What can hang from each mark
z281: z45 z740 z964
z891: z45 z562
z673: z45 z964
z45: z281 z673 z821 z891
z964: z821
z562: z891
z821: z45

Each row was made from one small tree. The marks that hang from a mark follow it in brackets, in the order of their numbers. Every link used is in the known rows. Write each row's tree.
Known rows
z673{z964{z821{z45{z891}}}}: [ 0.50 -3.52 -0.04  2.43 -0.06 -2.14  1.66 -1.92 -1.46 -1.90 -0.02  1.84
 -2.83 -2.69 -1.01  0.95 -0.89  4.41  1.85 -4.06  0.73 -3.86  0.66]
z281{z45{z673 z821 z891} z740}: [ 3.40  4.87 -4.49  1.41 -0.39  3.59 -1.49  3.28 -2.56 -0.72  3.95  2.18
  4.38 -4.41 -0.86 -2.87  4.86 -2.10 -6.96  3.61 -4.98  1.44 -4.44]
z45{z673 z891}: [ 0.08  0.04 -0.29  3.02 -0.22 -0.10  0.00 -1.33 -0.70 -3.08  2.24  0.27
  0.35  2.10  0.93 -1.81  1.23  0.91 -2.06 -0.12 -4.42  0.72 -1.10]
z281{z740 z964}: [-0.71  1.18 -3.84 -0.89  3.17 -1.59 -4.95  0.09 -1.04 -5.98 -0.41 -0.48
 -2.54  1.60  1.26 -5.78  1.35 -3.51 -0.21  1.63  2.50 -0.77  2.55]
z891{z45{z281{z964} z821}}: [-2.36 -0.71  1.70 -3.14 -1.41  2.43 -3.82 -0.81  2.19  1.22 -1.58 -0.34
  2.73  0.27  0.36  3.27  0.25  0.78  2.52  0.52  3.03  0.44  0.74]
z891{z45{z821}}: [-1.75  2.98 -2.21  0.03 -1.47  0.50 -2.26 -0.39 -1.30  2.20 -0.06 -1.49
 -0.15  2.89  0.00  0.87  0.61 -1.35  0.92  1.91  0.28  1.09 -1.60]
z562{z891{z45{z821}}}: [-1.88  0.14 -1.63  0.36 -3.51  0.70 -1.32 -2.79 -0.50  3.51  1.11 -1.60
 -2.51  0.83 -1.14 -4.75  1.57 -3.03  1.85 -0.12  3.20  1.12 -0.32]
z821{z45{z281 z673 z891{z562}}}: [ 1.33 -5.03  3.13  2.42  1.80 -1.25  1.86 -0.53  3.88 -1.95 -0.60  2.52
  3.70  0.14 -4.80  0.41  0.20  3.39 -0.28 -3.78  0.15  0.15 -1.11]
z281{z45 z740 z964{z821}}: [ 0.35  1.00 -5.35 -4.94  4.15  1.33 -5.00  2.52 -1.13  0.17  5.96  0.71
 -0.84 -4.04  3.09 -2.49  1.02  2.24 -2.25  2.85  3.99 -3.55  2.26]
z821{z45{z673}}: [-1.33 -0.24  0.49  7.18  3.20 -2.81  2.89  0.06  0.74 -4.05 -4.44 -0.85
 -3.11  3.62 -3.92  0.20 -2.55 -4.52 -2.16  1.15 -2.39  1.70 -0.63]
z964{z821}: [-0.54  0.17 -3.12 -0.81  3.76 -2.55  0.19 -0.76  0.26  0.98  4.62 -1.34
 -3.78  2.06  1.99 -0.90 -0.68  1.27  1.24  0.72  1.79 -1.72  1.90]
z281{z45{z673 z891}}: [ 1.21  1.50  0.60  2.22 -0.84  0.93 -0.07  1.95 -2.77  0.89  4.81 -1.10
  3.87 -2.97  2.67 -0.18  2.35  2.00 -4.05  0.63 -5.15 -1.08 -2.74]
z281{z740}: [ 1.30  2.71 -4.01  0.23  2.67 -1.87 -0.67  1.35 -1.47 -3.68  0.54 -1.28
 -4.33  2.12  3.08 -6.24  2.00 -4.05 -0.41  0.00 -0.09 -1.26  0.39]
z281{z45}: [ 0.21  2.59 -0.18  0.10  2.21 -1.86  0.02  3.54 -4.04  0.83  3.34 -4.19
  0.91  0.62  4.89 -0.81  1.91 -0.39 -0.89 -0.28  0.01 -1.49 -0.59]
z891{z45{z281 z673 z821} z562}: [-0.63  0.73  1.37 -4.11 -0.97  2.24 -0.61  0.46  0.71  6.07  0.51  0.20
  4.45  2.37 -0.39  4.34 -0.55  0.80 -0.61  2.21  0.15  2.55 -0.43]
z891{z45{z673 z821} z562}: [-1.53  3.10 -2.24 -1.63 -1.39  0.51 -3.51  0.07 -2.41  5.34  2.27 -0.25
  3.16  4.07 -2.42  2.40  0.09 -0.92 -0.85  5.40  0.65  2.17 -1.11]
z673{z45{z281{z740 z964} z891}}: [ 1.59 -0.98  0.61  0.53 -1.97 -0.44 -2.66  0.07  4.15 -8.68 -2.26  2.79
  3.38 -2.14 -1.80 -5.57  3.07 -1.48  1.75 -2.87 -0.07  0.96 -0.96]
z673{z45{z281}}: [ 0.77  1.58  3.32  2.85  0.05 -3.39  3.68  2.17  1.58 -3.50 -2.59 -3.42
  0.55  2.86 -0.09 -1.35 -0.57 -4.06  2.57 -2.02  0.17  2.68 -1.60]
z673{z45}: [-0.09  3.53 -0.30  5.15 -0.25 -5.17  0.65  1.73 -1.31 -4.63 -1.59 -3.35
  0.10  4.53 -0.91 -2.57  0.13 -5.79  1.16  0.99 -0.24  2.39 -1.97]
z821{z45{z673{z964} z891}}: [ 0.25 -0.77  2.08  6.02 -2.00 -2.06  2.02 -0.68 -4.15 -3.80 -4.94  0.94
 -2.01 -0.74 -1.70  0.21 -0.62  0.03 -1.28 -2.02 -4.17 -0.91 -0.63]
z891{z45 z562}: [-1.68 -0.46 -1.70 -3.62 -1.00 -1.67 -3.87 -0.56 -2.41  3.92  4.11 -2.06
  1.52  4.79  4.18 -1.25  0.87  2.81  2.92 -0.96  4.33 -2.45  1.34]
z673{z45{z281} z964{z821}}: [ 1.12  1.25  2.16 -0.89 -2.08 -3.45  4.61  1.42 -1.45  0.56 -1.01 -2.31
 -1.85 -1.16  2.88  2.02 -2.81 -0.79  3.28 -1.39  1.77 -0.02  1.24]
z673{z45{z281 z821} z964}: [ 1.91  5.52  3.01  2.43 -2.02 -4.16  2.88  3.66 -4.97 -2.13 -6.01 -3.40
  1.70  0.94 -1.30  2.63 -0.34 -6.59  1.51  0.51 -0.45  3.81 -3.22]
z562{z891{z45{z281 z821}}}: [-0.96 -2.43  2.13 -2.28 -3.03  2.85  1.52 -1.98  2.44  4.97  0.12 -0.78
 -1.59 -1.87 -0.14 -2.56  1.11 -0.53  3.28 -3.35  2.85  0.95 -0.12]
z562{z891}: [-0.55 -1.56 -1.29  2.10  0.71 -2.95  0.38 -2.10 -1.58  0.42  1.82 -3.85
 -5.18  1.92  1.11 -7.47  0.56 -3.17  1.82 -2.47  3.69 -0.17  1.17]

Which tree is each row?
[-1.73  2.47 -0.95  0.24 -6.62  1.75  0.50 -2.44 -5.51  6.30 -1.85 -1.89
 -3.58 -0.67 -0.16 -0.72 -1.35 -4.02 -0.24  1.57 -1.13  1.55  0.66]  z562{z891{z45{z673{z964} z821}}}
[ 0.82  0.59  2.07 -3.29  1.13  0.43  5.10  0.61 -1.70  3.64 -0.28 -1.58
 -4.49 -1.44  5.28  4.76 -3.60  2.24  0.02  0.26 -1.15 -0.54  2.62]  z45{z281 z673{z964{z821}}}
[-0.70  1.67  2.59 -1.51 -1.80  3.32  2.11  0.12  1.95  4.28 -2.23  0.20
  0.97  1.12  0.00  3.52 -1.19 -1.02 -0.80  1.67 -2.89  2.97 -1.67]  z891{z45{z281 z673 z821}}
[ 2.06  3.86 -0.70  2.91 -1.37  1.75 -1.01  2.34 -4.13  1.18  4.40  0.22
  5.91 -2.72 -1.94  1.56  3.46 -0.62 -5.27  3.31 -4.54  1.51 -4.46]  z281{z45{z673 z821 z891}}
[ 1.54 -2.07  0.93  2.38  4.46 -0.92  5.29  1.20  4.55 -5.67 -5.21  1.74
 -4.21  0.02 -0.33 -4.18  0.18 -3.07  0.64 -3.98  1.15 -1.16 -0.77]  z821{z45{z281{z740}}}
[-1.39  2.12 -3.06 -3.12 -0.69 -0.82 -5.05 -0.26 -2.41  4.50  3.18 -1.27
  3.50  5.01 -0.29  1.09  1.74  0.33  1.10  2.78  3.85  0.50 -1.49]  z891{z45{z821} z562}
[ 0.06  2.75  1.48  2.46  0.16 -2.94 -2.63  1.67  1.47 -5.06 -3.99 -1.33
  4.82  2.09 -6.21  1.60  0.07 -6.15  1.55  2.11  1.62  5.39 -1.30]  z673{z45{z281{z964} z821}}
[ 1.69  1.42 -0.56 -2.04 -1.75  1.82  0.70  1.68 -6.44  4.84  6.08 -0.16
  1.52 -7.08  4.85  2.66  0.24  5.54 -2.78  0.67 -3.03 -2.96  0.32]  z281{z45{z673{z964{z821}} z891}}
[ 0.63 -2.96  2.68  0.04  2.96 -2.38  5.69  0.83  0.54 -0.02 -3.96 -0.59
 -4.99 -2.54  1.42  2.95 -3.08  2.23  3.07 -3.99  2.88 -3.26  2.02]  z673{z964{z821{z45{z281}}}}
[-1.82  1.69  0.79 -3.95 -3.61 -0.47 -2.45 -0.26 -7.09  6.55  0.36 -3.11
 -0.13  3.20  5.93  2.75 -1.31  0.69  0.14  1.51  0.17 -1.16  2.11]  z891{z45{z673{z964}} z562}
[ 0.18  2.52 -0.94 -2.91 -1.34  5.39  2.16  0.79  2.90  2.84 -3.17  2.21
 -0.69 -0.90  0.93  0.13  0.39 -2.97 -2.37  2.67 -4.08  2.09 -1.34]  z891{z45{z281{z740} z673 z821}}
[-0.31  3.12 -1.12  1.75 -0.96  1.75 -6.32  1.66 -3.18 -1.52  4.10  0.78
  7.59 -3.55 -3.10  2.77  3.37  0.65 -4.69  4.60 -2.40  2.03 -2.58]  z281{z45{z673 z821 z891} z964}
[ 1.56 -1.94  2.64 -2.87 -0.57  2.20  3.14 -1.01 -0.09  2.90  1.92  1.35
 -1.39 -4.06  5.30  3.20 -1.33  6.02  0.91 -2.41 -3.15 -1.41  1.50]  z45{z281 z673{z964{z821}} z891}
[ 2.82  3.74 -1.85  0.16  2.83  2.18  2.92  2.87  1.86 -1.22 -2.81  0.78
 -1.44  0.18 -1.82 -1.02  0.92 -5.91 -4.05  3.04 -3.06  3.33 -2.13]  z45{z281{z740} z673 z821}
[ 4.09 -0.12 -2.63 -3.63  1.58  0.56 -2.57  1.29  1.51 -1.11  3.63  3.31
  4.89 -0.25 -2.06 -4.01  5.14  0.47  0.16 -1.63  2.20  0.62 -3.24]  z45{z281{z740} z821 z891{z562}}
[-1.34 -4.36  4.75  2.28  4.45 -2.61  0.38 -0.21  4.07 -6.36 -5.53  0.03
 -0.77  0.50 -2.78  0.60 -1.34 -0.21  2.54 -3.77  3.80 -0.23  2.14]  z821{z45{z281{z964}}}
[ 0.22 -4.86 -2.28  3.27  2.54 -1.28  1.54 -2.53  4.79 -4.02  2.24  2.90
 -1.80 -1.09 -4.34 -1.75  0.24  5.00  0.88 -3.03  1.75 -3.17 -0.69]  z964{z821{z45{z891}}}
[ 0.09 -4.00  1.64  1.61  4.88  0.18  6.73 -0.28  6.51 -1.15 -1.98  1.71
 -3.95 -0.87 -3.25  2.60 -4.13  1.16 -0.73 -0.64 -0.03  0.30  1.37]  z964{z821{z45{z281 z673}}}
[-0.21 -2.87  1.11  2.13  4.03  0.80  1.39  0.35  5.64 -6.75 -7.24  2.69
 -2.96 -0.82 -3.76 -2.11 -1.48 -3.79 -2.15 -0.74  0.22  0.95  1.72]  z821{z45{z281{z740 z964} z673}}
[-1.19 -1.99  0.30 -5.07 -1.04  3.21 -3.34 -0.49  3.59 -1.03 -2.11  1.21
 -1.42 -0.99  4.84 -2.51  1.01  1.16  2.06 -2.07  2.24 -2.71  2.98]  z891{z45{z281{z740 z964}}}
[-0.93 -2.86 -4.72  0.43  5.86 -1.17 -2.54 -1.27  3.86 -5.43 -1.40  3.60
 -5.16 -0.82 -4.96 -2.57 -1.09 -0.36 -0.63  1.13  4.70 -2.56  2.94]  z281{z740 z964{z821{z45}}}
[ 0.98 -3.86 -1.51 -0.35  0.97 -3.76 -0.76 -1.39 -2.37  0.52  3.01  1.96
  0.60 -1.26 -1.95  1.40  0.55  6.98  1.90 -3.69  4.90 -4.44  0.79]  z673{z964{z821{z45{z891{z562}}}}}
[-2.30  1.23 -1.79  1.24 -4.04  2.11 -0.29 -2.91 -0.55  5.38 -0.13 -0.77
 -2.57  0.83 -1.96 -3.22 -0.30 -3.52 -1.15  2.24 -0.43  3.50 -0.14]  z562{z891{z45{z673 z821}}}
[ 1.87 -0.99  3.24  2.97 -2.11 -1.48  2.44  0.58  2.64 -5.30 -0.36 -0.10
  3.92  0.66 -0.28 -2.57  2.05 -0.36  2.94 -4.75 -2.18  0.96 -2.92]  z673{z45{z281 z891}}
[ 0.69 -1.58  0.80  3.35 -1.19 -3.38 -0.05 -0.53 -4.33 -1.84 -1.65  0.65
  1.82  0.58 -2.14  1.19 -0.17  1.25 -1.42 -1.37 -0.72 -0.79 -0.21]  z821{z45{z673{z964} z891{z562}}}
[-0.53 -0.81  2.82 -5.69 -3.19  4.33  3.75 -0.87 -0.40  7.40 -0.26 -0.26
 -3.99 -2.81  7.34  5.05 -3.60  4.77  1.83 -0.53 -1.50 -2.78  3.64]  z891{z45{z281 z673{z964{z821}}}}
[ 0.14 -0.95  2.09  0.65  0.05  2.36 -3.30 -0.97  1.82 -3.12 -0.32  2.54
  5.23 -1.59 -3.80  2.51  1.24  0.97 -1.19  1.29 -2.20  2.92 -1.20]  z45{z281{z964} z673 z821 z891}
[-1.81 -5.09 -1.82  2.85  2.21  0.43 -2.24 -3.82  5.37 -4.67  1.06  4.79
  0.12 -1.84 -6.65  1.10 -1.06  4.33 -1.79  0.81 -0.20 -1.55  1.83]  z281{z964{z821{z45{z673 z891}}}}
[-1.97  1.20 -0.94 -3.74 -2.53  1.90  1.05 -2.02 -3.64  6.77  0.81 -0.71
 -4.42 -0.56  6.11  3.90 -3.28  3.61  0.18  2.16 -1.74 -2.60  3.14]  z891{z45{z673{z964{z821}}}}
[-1.07 -1.51 -1.14  3.48  4.53 -1.20  3.50 -1.60  3.54 -1.50 -1.10  0.99
 -4.51  1.25 -4.67  1.53 -3.58 -0.68 -2.14  2.35 -0.32 -0.11  1.03]  z964{z821{z45{z673}}}
[ 2.92  5.28 -0.56 -0.36  0.34  1.46  3.12  3.67 -4.45  0.21 -4.88  0.12
 -2.89 -1.31  2.30  0.76  0.07 -6.56 -3.10  2.86 -3.71  1.81 -0.99]  z45{z281{z740} z673{z964} z821}
[-3.71 -4.82  3.47 -2.79 -3.11  3.33 -0.85 -4.45  3.73  3.90 -0.72 -0.34
 -2.27 -0.56  1.55 -2.19 -1.98  1.13  2.28 -2.31  2.54  0.40  3.98]  z562{z891{z45{z281{z964} z673}}}
[ 1.87 -3.56  1.98 -2.65  0.51 -1.89 -0.71  0.09  0.87 -0.66  5.25 -0.18
  4.86  1.69  2.43 -1.87  2.99  4.97  2.78 -4.82  2.27 -1.50 -0.67]  z45{z281 z891{z562}}
[-0.45 -4.58  1.64 -2.77  0.88  2.81 -1.16 -3.00  5.16 -1.18  3.76  3.23
  1.64 -2.56 -0.24  2.12 -0.99  7.47  0.70 -0.41 -0.98 -0.54  2.22]  z45{z281{z964{z821}} z673 z891}
[-2.37  0.54  2.83 -2.39 -1.49  3.82 -2.83 -0.61  2.68  1.31 -3.10  0.40
  2.71  0.04 -1.32  4.79 -1.20 -0.19 -0.23  3.69 -0.73  2.82  0.74]  z891{z45{z281{z964} z673 z821}}
[-1.92  1.03 -0.74 -2.50 -0.91 -0.28 -2.85 -0.66 -1.33  4.71  2.80 -1.71
  1.44  4.43  2.50  0.73 -0.61  1.36 -0.40  2.58  0.33 -0.25  1.22]  z891{z45{z673} z562}
[ 1.63  0.46 -2.39 -1.14 -3.37 -4.53 -2.43  0.07 -4.54  0.59  5.08  0.08
  3.69  0.78 -0.01 -0.57  0.90  2.61  2.29 -0.44  2.89 -1.58  0.22]  z673{z45{z891{z562}} z964{z821}}
